Each row was made from one path, in order. Every step used is in the known rows, and no mark comes twice. Write each row's path.
Known rows:
taru-belani-lave-fanil-didur-fede: .87 .07 -.67 -.05 .02 -.35 .81 .07 -.27 .70 -.02 -.34 .36 -.04 -.18 -.15 -.26 -.57
fanil-taru-belani: .09 .13 .07 -.15 -.25 .37 -.31 .07 .81 -.41 -.08 .17 -.43 -.36 -.40 -.29 -.07 -.01
belani-lave: -.28 .06 -.30 -.18 .21 -.07 -.20 .20 .20 -.19 .04 -.09 -.03 -.16 .40 .15 -.12 .22
didur-fede-fanil: .36 -.56 .21 -.11 -.55 -.20 .05 .04 -.36 -.12 -.26 -.47 -.16 .14 .36 -.11 .50 .01
belani-lave-taru-fanil-didur: -.46 .44 -.04 -.01 .70 .33 .16 -.04 .19 .61 .42 .52 .46 .06 -.48 .26 -.13 -.26
taru-fanil: -.18 -.39 -.07 .22 -.04 .22 -.47 -.82 .25 -.64 -.09 .17 -.15 .01 -.07 .06 -.17 -.05
lave-taru: -.36 .03 .26 -.20 .54 .45 -.17 .07 -.18 .08 .16 .37 -.32 -.20 -.06 -.20 .32 .25
fede-fanil-belani: -.40 -.10 .32 -.03 -.26 -.19 -.09 .40 -.22 -.22 -.18 -.20 .07 .13 .59 .17 .17 .62
taru-belani-lave: .01 .16 -.50 -.27 .26 .03 .12 .11 .54 -.24 -.16 -.10 -.03 -.46 -.01 -.12 -.27 .09
didur-fede-fanil-belani: .22 -.22 .20 .20 -.29 -.48 .00 .36 -.63 -.04 -.46 -.45 -.09 .28 .74 .03 .35 .26
belani-lave-taru-fanil: -.64 .25 .14 .05 .71 .07 -.03 -.62 .44 .16 .20 .32 .22 -.08 -.25 -.03 -.26 -.33
fanil-didur: .02 -.03 -.37 -.17 -.02 .55 -.24 .58 -.32 .02 .22 .22 -.16 .05 .04 .33 .22 .42
belani-fanil-taru: -.59 .12 .82 -.09 -.65 .20 -.48 .08 .25 -.32 .09 .11 -.31 -.02 .04 .09 .00 .30
didur-fede: .55 -.46 -.28 .12 -.04 -.04 -.35 .00 -.46 -.28 -.28 -.22 -.55 .02 .44 -.10 .36 -.01
didur-fede-fanil-taru-belani-lave: .40 .21 .24 -.17 -.58 -.47 .39 .21 .74 .18 -.25 -.52 .13 -.20 -.17 -.28 .08 -.49
lave-taru-belani: -.09 .11 .06 -.32 .54 .48 .14 .05 .15 -.04 -.03 .36 -.34 -.49 -.44 -.45 .18 .16
belani-taru-fanil: -.43 -.06 -.30 .39 .16 -.49 -.55 -.88 .35 -.79 .35 .15 .16 .35 .05 .25 -.50 .07
belani-lave-fanil: -.13 -.08 -.21 -.08 .09 -.47 .23 -.36 .09 .18 .22 -.24 .36 -.03 .28 -.14 -.37 -.11
lave-fanil-taru: -.01 -.14 .37 .06 -.43 -.09 -.17 -.39 .36 -.01 .27 .10 .00 .07 -.12 -.35 -.21 -.28
fede-didur: .14 -.56 .11 .05 -.05 .23 -.56 .35 .27 -.74 -.13 -.27 -.14 -.27 .90 .30 .17 .66

Write each row's path:
.46 -.02 -.13 -.13 -.41 .23 .26 .49 -.64 .09 -.29 -.14 -.33 -.03 -.17 .12 .24 .15 -> taru-belani-fanil-didur-fede
-.17 .41 .41 .04 .49 -.66 .48 .58 -.46 .72 -.21 -.29 .25 .15 .60 -.05 .29 .02 -> didur-fede-fanil-belani-lave-taru
-.31 -.05 -.13 .52 .25 -.03 -.57 -.48 .04 -.58 -.28 .20 -.07 .16 .29 .23 -.34 .17 -> taru-fanil-belani
-.26 -.06 .18 -.30 -.35 .19 .04 -.04 .06 -.48 -.27 -.05 -.32 -.35 -.16 -.14 -.07 .48 -> taru-belani-fanil
-.56 .23 .29 .40 .75 .14 -.25 -.36 -.07 -.04 -.09 .50 -.06 .11 -.02 .00 -.14 .06 -> lave-taru-fanil-belani
-.04 -.19 -.32 .14 -.06 .51 -.35 -.24 .04 -.15 .17 .34 .11 .18 -.29 .37 -.10 -.07 -> taru-fanil-didur
-.85 .54 .53 -.19 .52 -.38 .40 .57 -.04 .54 .05 -.05 .49 -.02 .40 .02 .11 .37 -> fede-fanil-belani-lave-taru
-.03 .02 .54 -.34 -.76 .18 .06 .12 .85 -.24 -.08 -.12 -.02 -.28 -.47 -.35 .10 .00 -> fede-fanil-taru-belani
.79 -.37 -.34 .12 -.21 -.09 .27 .00 -.85 .52 .14 -.18 .02 .32 .09 -.05 .15 -.34 -> lave-fanil-didur-fede
-.30 .15 -.51 .35 .13 -.19 -.37 -.24 .05 -.36 .55 .28 .36 .50 -.14 .54 -.41 .13 -> belani-taru-fanil-didur
.18 .02 -.34 -.21 .10 -.36 .56 -.43 .46 .10 .06 -.21 .36 -.32 -.18 -.38 -.49 -.25 -> taru-belani-lave-fanil
-.38 .45 .42 -.45 .11 .65 .43 .55 -.31 .44 .18 .44 -.08 -.27 -.63 .02 .20 .38 -> lave-taru-belani-fanil-didur
.31 .02 -.65 .54 .09 -.47 -.27 -.28 -.29 -.15 .33 .02 .15 .65 .02 .45 -.21 -.24 -> belani-taru-fanil-didur-fede
.25 .27 -.58 -.27 .05 -.07 .74 .12 .14 .51 .24 -.07 .54 -.17 -.37 -.08 -.41 -.23 -> taru-belani-lave-fanil-didur
.31 -.04 -.02 .26 .41 .42 .03 -.19 -.49 .51 .11 .37 -.08 .25 -.45 .09 .30 -.49 -> lave-taru-fanil-didur-fede
.56 -.31 -.41 .37 -.08 .24 -.25 -.27 -.39 -.01 -.10 .04 -.11 .33 -.14 .30 .10 -.37 -> taru-fanil-didur-fede
.28 -.01 .23 -.07 -.39 .03 .13 -.47 .67 -.06 .08 .08 -.01 -.23 -.55 -.57 -.34 -.37 -> lave-fanil-taru-belani
.23 .29 .28 -.24 .12 .36 .49 .53 -.72 .60 -.10 .15 -.27 -.15 -.48 -.10 .40 .04 -> lave-taru-belani-fanil-didur-fede
.32 -.25 .58 -.03 -.83 -.16 -.16 .10 .15 .01 -.12 -.36 -.19 .14 .10 -.16 .45 -.26 -> didur-fede-fanil-taru
.10 .07 -.01 .16 -.01 -.79 .25 .52 -.35 .19 -.39 -.62 .25 .22 .85 .17 .13 .09 -> didur-fede-fanil-belani-lave
